Each row comes from the steps of one walk. Every step used is in the known rows, and no mark comes twice. Write the walk behind each row, first mark first.
(in the rows, 128 means zero)
Known rows
A K: [133 145 129 102 131 113 130 125 112 122 158 133 129 127 125 118 132 126
 129 129 119 130 113 121 116 129 131 126 125 153 125 133 128 131 124 143
 131 124 121 133 134 159 129]
G P H K: [121 154 125 104 138 116 126 119 113  98 165 152 126 138 121 126 126 103
 129 133 156 155  74  96 124 125 149 116 160 147 109 153 133 164 134 140
 137 139 125 134 132 176 121]
G P H U S: [129 143 121  79 137 110 131 164  96 120 108 146 113 163 121 131 131 112
 119 131 156 163  81  89 122 125 121 122 143 151 123 133 116 157 138 135
 155 156 128 128 126 160 117]
U S Z G W: [ 61 120 125 100 125 123 134 178 117 118  86 117  98 185 108  57 135 138
 132 113 161 152 143 118  55 118  97 105 127 121 168 127 161 194 145 138
 142 157 126 108 128 116 148]
K H: [135 136 127 116 136 111 130 125 107 125 156 127 131 127 125 117 122 123
 118 130 112 130 122 124 133 128 106 129 127 156 125 130 129 125 130 144
 144 135 124 129 147 156 128]
U S P: [124 126 133 104 127 128 139 182 111 136  99 118 116 154 134 108 143 120
 110 126 141 130 154 143 129 129  94  98  96 137 153 122 131 145 132 133
 137 135 130 116 124  99 126]
W G P: [ 83 136 116 130 128 127 119 123 130  94 133 143 127 135 108 112 127 134
 129 133 156 157  84  94 110 131 167 119 171 114 129 135 142 170 136 128
 121 124 125 130 121 136 119]
N D: [130 127 116 137 133 132 130 141 132 131 133 134 128 132 136 128 146 170
 125 129 120 113 111 132 128 112 125 135 134 125 125 129 121 118 133 126
 128 128 113 131 110 189 138]
Z S P H K: [127 153 143  92 131 114 129 145 112  94 159 126 115 162 180 127 118  84
 131 130 155 130 122 139 127 134 115  98 139 151 127 146 152 179 119 135
 135 142 125 118 133 164 120]
K A T: [133 168 130 108 139 101 129 125 106  79 197 130 104 129 131 158 122 122
 135 122 132 131 134 122 126 130 161 125 131 176 131 135 144 128 102 164
 129 117 121 122 135 158 129]
X H K A: [146 184 129  89 145  81 135 118  67  87 220 133 119 123 128 109 120  87
 120 121  97 137  99 120 130 130 130 135 126 233 118 136 133 127 117 174
 151 127 104 124 157 185 129]
W G: [103 139 124 128 128 129 122 125 124 105 130 127 129 132 115 116 125 129
 127 133 140 140 111 117 112 133 149 128 147 125 126 132 138 147 126 126
 122 122 124 130 120 135 127]
Z S N D: [124 119 119 124 129 130 129 182 139 124  98 140 115 159 191 172 139 209
 119 127 115 116  95 115 123 115 118 139 166 118 151 121 131 125 136 138
 129 135 101 129 103 210 130]
X H U S N D: [152 144 115  81 142  99 143 203  72 140 102 142 119 161 145 133 154 182
  94 123  89 132  70 103 125 111  78 152 126 206 147 111 100 110 145 166
 170 154  87 130 121 234 133]
P H K: [140 157 134 101 137 116 129 121 109 109 162 137 127 134 128 129 123  98
 128 134 141 137 100 117 127 130 127 126 136 159 106 151 129 141 123 138
 138 136 125 130 133 175 129]
X H K: [139 162 131 105 139  96 133 119  88 115 184 131 133 126 127 108 132  90
 120 122 108 135  98 123 127 130 116 132 128 205 121 137 130 129 126 157
 147 135 109 128 151 170 128]
K A: [134 151 126 113 137 114 130 127 108 101 165 130 114 124 130 128 118 124
 128 126 117 130 128 125 129 128 142 129 127 156 123 130 131 128 117 143
 131 119 124 124 136 145 126]
P S: [123 126 122 113 128 131 128 153 125 134 128 119 127 137 139 140 129 127
 129 126 134 135 137 120 129 133 127 119 157 127 157 124 131 140 116 127
 131 130 128 127 130 120 127]
H U: [140 145 126 109 133 110 129 130 103 122 131 129 125 131 130 117 128 112
 128 125 124 130 120 122 129 126 117 140 124 163 124 120 115 128 129 135
 149 139 116 127 135 148 125]
R N D: [129 125  99 141 136 135 131 152 137 136 135 139 127 132 143 139 156 208
 124 131 112 104  84 136 129  94 123 147 134 122 121 127 109 108 143 138
 127 127  99 131  96 245 145]
P S N: [127 123 123 107 127 134 131 183 123 133  99 126 124 142 149 158 127 168
 117 128 123 136 120 106 129 130 119 130 170 128 170 121 125 136 124 144
 136 130 116 131 124 141 126]
U S N D: [135 121 116 111 132 134 139 208 119 147  73 138 115 158 145 153 157 212
 101 126 114 125 100 109 123 111  98 138 134 137 154 118 112 110 145 144
 140 136 106 133 100 192 135]
W G P S N D: [ 80 129  99 119 132 136 123 190 129 102 108 147 123 155 139 146 145 215
 114 132 143 149  58  74 109 117 155 128 218 114 167 127 133 170 138 141
 130 127  99 139  96 209 128]
H X: [135 149 126 116 131 117 129 124 108 116 150 130 130 126 126 123 127 107
 132 126 128 131 116 123 128 126 129 127 130 174 124 137 129 130 130 142
 139 134 119 125 140 153 125]
A X: [134 141 130 108 129 118 130 125 110 123 152 129 124 128 125 121 129 126
 131 132 117 131 111 128 128 130 133 125 125 157 129 132 129 128 120 145
 131 127 124 131 134 164 129]
K H U S N: [153 148 123  71 140  93 139 194  70 136  96 134 118 155 135 131 135 151
  94 127 102 145 105  97 127 124  67 139 121 200 151 112 107 118 142 169
 176 153 104 125 144 182 121]
X H U S Z G: [103 138 129  71 130  90 145 176  73 124 115 128 102 181 126  70 133 110
 126 113 125 149 109 119  83 131  77 122 108 200 158 116 143 175 141 157
 175 174 111 107 139 159 142]
K H X: [142 156 125 106 141 102 131 120  86 113 178 129 133 125 124 110 122 102
 122 127 111 133 110 120 133 125 106 127 129 202 122 137 129 127 130 158
 153 141 113 125 158 181 124]
U S Z: [119 119 132 105 127 129 138 182 117 131  85 129 105 153 137 125 141 141
 127 121 136 132 142 121 110 130  96 111  95 151 159 122 144 141 138 141
 138 147 131 115 124 113 139]
W G Z: [ 81 139 115 133 132 127 118 124 122  94 131 124 130 136 119 124 126 128
 123 137 150 151 106 114  86 128 165 124 170 113 132 133 150 165 124 125
 121 125 125 132 122 137 131]
S Z G: [ 81 114 133 121 121 128 134 138 131 114 115 129 107 159 126  85 123 138
 148 123 144 131 132 130  84 131 118 115 124 122 150 131 159 181 138 134
 138 149 129 113 125 134 143]
H K A T: [143 195 131  96 145  86 128 122  89  69 224 133 103 128 129 148 130  98
 134 119 132 136 125 116 125 131 162 127 134 216 129 141 144 131 102 178
 139 114 107 121 145 178 130]
S P H U: [134 144 137  91 133 118 131 136  97 106 139 128 121 142 138 101 115  95
 127 136 146 127 120 139 131 127 106 113 111 155 113 134 121 167 125 133
 150 148 127 123 129 165 123]
U S Z G P H: [ 71 112 128  90 128 128 138 173 123 111  92 146  96 192 118  96 126 139
 136 129 177 164  92  98  80 129 119  96 144 110 148 141 160 208 145 133
 144 170 141 118 116 145 136]
Z G P H K A: [ 95 172 122  89 140  98 129 115  96  70 201 150 104 161 111  91 112 101
 132 130 156 164  74  94  98 128 165 115 175 155 109 156 147 198 125 149
 146 138 121 124 139 194 124]
P G W: [ 64 126 112 134 132 128 122 122 125 138 135 110 126 143 107  87 132 120
 126 122 148 145 128 115  99 109 125 120 161 123 137 134 136 149 128 128
 130 140 123 128 134 117 157]
H K: [135 156 131 114 133 111 129 125 111 117 156 130 128 127 127 122 137 105
 126 124 129 130 119 124 127 129 126 129 130 167 124 135 129 130 128 142
 138 125 115 126 138 147 128]
W G P S N: [ 81 132 110 112 127 132 121 178 124 100 106 142 123 149 131 144 126 172
 119 133 150 164  76  73 108 133 158 121 212 116 171 127 138 179 132 143
 130 126 113 134 116 149 116]

Which walk is each row?
[110 122 135 118 123 126 128 153 132 113 126 117 116 156 179 127 122 114
 129 124 141 121 151 150 129 131 115 102 129 119 148 122 150 164 123 125
 125 131 128 115 128 118 119]	Z S P
[147 147 130  96 136 114 127 125 101 114 134 135 126 138 129 127 115 106
 129 135 139 137  99 117 128 126 119 137 131 154 107 136 115 141 125 131
 149 149 126 132 128 175 124]	P H U
[ 61 112 124 124 123 127 130 136 136 103 119 146 106 164 118  81 126 143
 148 121 158 147 108 109  82 128 137 106 149 110 152 132 163 203 147 134
 138 151 128 115 125 134 136]	S Z G P
[134 142 131  74 135  93 144 177  70 124 116 131 108 154 139 103 139 111
 124 119 113 138 113 117 112 128  76 125  89 222 152 116 130 141 138 164
 168 167 113 112 141 156 136]	X H U S Z
[149 173 128  79 143  85 134 118  72 107 205 133 134 124 121  99 126 102
 123 130 103 137  95 115 120 126 110 127 124 228 120 141 131 131 126 175
 158 138 108 132 164 212 126]	A K H X
[148 191 130  80 145  90 134 119  72  82 217 133 109 124 128 115 127  97
 128 126 108 136 102 119 128 131 146 127 124 226 121 141 131 133 110 173
 146 117 107 125 153 200 130]	H K A X
[ 86 112 130 100 122 125 141 180 121 132  84 125  98 179 124  90 137 140
 132 120 148 141 140 126  83 132  98 107 113 129 166 124 153 175 140 137
 145 155 131 108 122 115 144]	U S Z G
[146 175 132  84 139  86 137 115  69 109 208 134 128 126 122 102 135  87
 125 126  97 138  80 122 128 132 123 129 125 234 121 142 130 131 120 174
 150 135 105 130 157 205 133]	A X H K
[ 76 121 117 128 125 124 126 124 136 117 132 140 119 159 107  92 128 134
 135 126 154 153  99 108  97 128 151 117 170  96 137 132 143 185 139 125
 134 139 128 124 126 132 124]	Z G P
[ 72 129 121 125 125 122 124 125 127 114 129 116 120 159  99  60 122 124
 131 119 150 146 129 124  73 117 130 125 158  97 136 133 147 182 136 123
 131 138 123 122 132 132 138]	Z G W
[150 145 128  75 138 112 133 166  91 133 104 130 116 158 129 135 127 108
 117 132 141 146 107 110 127 127 100 128 118 161 122 130 112 135 128 134
 155 155 129 126 126 157 125]	P H U S
[ 55 121 127 123 123 126 127 137 127 101 118 121 106 164 110  50 123 136
 147 116 156 140 135 124  56 118 117 113 138 111 152 133 166 199 141 133
 134 151 124 112 131 135 149]	S Z G W
[128 177 125  90 145 100 127 118  93  70 201 153 112 135 124 126 116  99
 130 132 145 156  76  92 127 127 162 119 158 177 104 152 136 163 122 154
 142 130 121 129 140 192 119]	G P H K A
[131 123 118 130 131 136 133 167 129 130 105 143 125 137 148 148 144 213
 113 130 110 115  92 117 126 110 117 145 143 126 138 124 115 113 142 142
 133 129 103 136 102 211 136]	S N D
[ 63 134 124 122 125 127 118 150 125  80 130 114 117 162 170 122 121 116
 123 134 163 145 128 135  85 132 153  97 171 104 150 126 175 204 118 121
 120 128 123 117 124 126 124]	W G Z S P
[135 142 130  84 129 111 138 183  87 133 101 118 113 157 137  98 141 104
 111 123 136 134 147 137 127 127  85 110  90 171 149 114 118 149 133 138
 158 143 118 113 132 118 122]	H U S P
[147 180 133  87 145 103 133 119  88  80 197 136 115 131 132 130 114  94
 127 132 132 139 101 115 130 129 142 126 135 187 102 151 132 140 114 154
 142 128 121 128 140 190 128]	P H K A
[ 81 136 109 117 128 130 117 151 127 101 135 135 126 145 119 126 130 133
 130 132 160 162  93  88 111 134 165 113 201 114 157 132 143 181 123 127
 125 126 123 131 119 128 118]	W G P S
[ 66 114 129 113 129 130 131 133 133  95 122 151 104 170 121  89 112 135
 150 129 173 153  85 104  81 128 139 104 156 101 133 146 163 214 142 131
 137 162 140 121 120 163 135]	S Z G P H
[ 87 137 120 119 133 131 118 120 128  86 138 148 127 142 109 122 114 126
 131 141 170 163  64  91 110 131 169 115 178 105 111 149 141 181 131 126
 122 136 136 135 112 165 119]	W G P H
[115 134 125  74 136 114 135 177  96 108  95 153 100 168 133 120 130 122
 135 128 164 158  87  88 109 125 108 112 122 165 140 129 135 175 145 145
 160 169 129 120 123 163 128]	G P H U S Z
[104 123 113 117 128 129 124 152 130 124 133 134 124 142 132 136 132 130
 129 126 149 150 111  97 127 129 148 113 183 118 158 128 136 161 125 128
 130 131 127 130 129 121 120]	G P S
[141 151 130 104 136 122 126 120 106 107 153 134 130 133 127 131 114  99
 133 134 142 137  97 120 128 127 131 124 137 166 107 152 129 140 124 139
 138 144 129 132 134 181 126]	P H X
[ 88 150 124 102 135 111 126 117 116  97 163 148 119 165 108  93 123 104
 133 131 168 163  71  98  96 128 152 114 178 126 114 156 144 198 135 134
 144 147 124 126 131 178 123]	Z G P H K
[ 48 120 122 123 127 127 122 149 128 123 132  98 114 170 157  87 128 105
 129 119 160 136 150 136 100 113 113  90 163 115 156 130 160 186 123 123
 128 144 123 114 134 108 149]	Z S P G W
[ 62 118 115 111 133 132 134 178 109 149 105 106 116 168 130 109 147 117
 108 132 159 150 147 135 101 119 112  85 138 130 164 124 145 168 124 130
 141 146 131 119 127  89 155]	U S P G Z
[151 165 129  78 138  84 138 119  63 114 181 132 126 129 127  99 125  95
 128 127  94 136  80 122 128 130 114 143 119 229 121 127 116 130 119 166
 162 146 107 131 152 208 127]	A X H U
[141 153 128  91 140  96 133 121  91 121 185 131 132 126 123 106 127 123
 119 134 103 134 107 117 121 129 107 125 123 182 122 133 129 130 125 158
 146 135 117 134 151 188 129]	A K H
[ 73 112 101 116 130 133 132 193 135 126 107 145 117 179 137 122 145 213
 121 126 141 147  74  88  95 115 137 126 216  95 176 125 135 182 141 136
 141 140 102 133 105 205 132]	Z G P S N D
[110 119 128 109 125 135 133 167 125 122 116 122 113 141 151 129 128 137
 143 122 139 127 144 121 113 133 113 112 137 140 171 123 147 155 124 137
 135 143 128 120 129 122 138]	P S Z
[ 76 131 106 129 132 130 118 179 132  90 101 138 118 168 181 169 136 209
 116 135 136 139  73 102  81 115 156 134 207 104 155 123 155 165 132 133
 122 131  99 132  97 221 133]	W G Z S N D
[103 146 132  97 135 120 123 145 106  82 153 122 118 166 181 136 109  83
 131 135 163 141 115 138 100 125 137  94 161 146 131 145 164 197 115 133
 134 153 130 121 136 173 122]	G Z S P H X
[ 53 120 122 107 123 130 128 163 124 107 120 111 106 173 121  65 124 134
 145 115 160 147 145 117  58 121 115 107 167 108 179 129 167 211 130 133
 139 154 122 114 134 126 148]	P S Z G W
[147 203 131  87 148  69 134 117  65  66 252 134 109 127 128 136 127  84
 128 115 112 139 105 116 124 132 151 129 131 252 124 143 146 127  99 194
 147 124 101 121 155 200 130]	X H K A T
[103 132 132  70 131 112 140 176  94 119  90 132  96 189 126  90 125 118
 134 127 157 150 111 114  82 129  89 115 116 156 144 132 140 188 137 141
 165 176 129 111 124 163 139]	P H U S Z G
[102 120 111 129 134 130 127 181 136 113  98 137 116 165 192 180 140 207
 116 131 124 127  94 113  95 109 137 134 190 105 156 118 146 145 132 134
 127 136 103 131 105 214 133]	G Z S N D
[ 90 115 120 112 126 133 127 166 130 109 121 140 112 147 143 126 130 143
 145 124 154 144 118  99 110 131 134 104 161 129 173 125 153 178 133 137
 134 144 128 122 128 123 130]	G P S Z
[ 62 117 112 131 131 125 121 138 133 134 128 112 119 163 170 153 130 121
 131 129 151 146 124 119  96 122 145 109 193 113 153 126 161 161 114 119
 129 146 126 124 130 121 150]	P G Z S
[100 143 118  77 140  97 140 175  66 151 132 109 116 163 128  80 142  97
 101 127 130 144 139 126 131 121  60  99 109 206 154 119 120 150 130 154
 179 163 113 113 152 137 146]	K H U S P G
[ 79 131 126  92 131 113 132 134 109  90 125 152 102 173 120  79 113 121
 150 129 170 155  80  98  80 125 129 115 151 136 129 138 147 216 144 137
 159 173 127 117 126 182 131]	S Z G P H U
[ 74 137 118 126 129 122 115 137 131  88 126 121 121 158 164 149 119 125
 129 134 155 154 109 116  81 132 167 118 192 104 143 129 168 177 118 120
 117 129 123 124 121 138 125]	W G Z S
[ 58 119 116 132 131 134 127 135 119 132 136 109 125 144 133 101 134 114
 123 135 155 138 141 140 103 118 132  95 150 121 149 129 151 173 122 125
 134 140 129 125 130 107 155]	S P G Z
[ 95 125 133 108 130 131 123 149 127  93 132 121 116 167 183 143 109 107
 128 140 165 139 128 143 102 129 137  94 160  98 133 137 164 192 115 118
 124 146 140 122 125 146 124]	G Z S P H
[ 89 123 128 120 127 126 127 153 129 102 127 116 116 159 183 133 124 114
 127 129 150 131 148 146 101 127 135  98 152 107 154 123 164 184 119 121
 125 135 127 117 131 120 124]	G Z S P
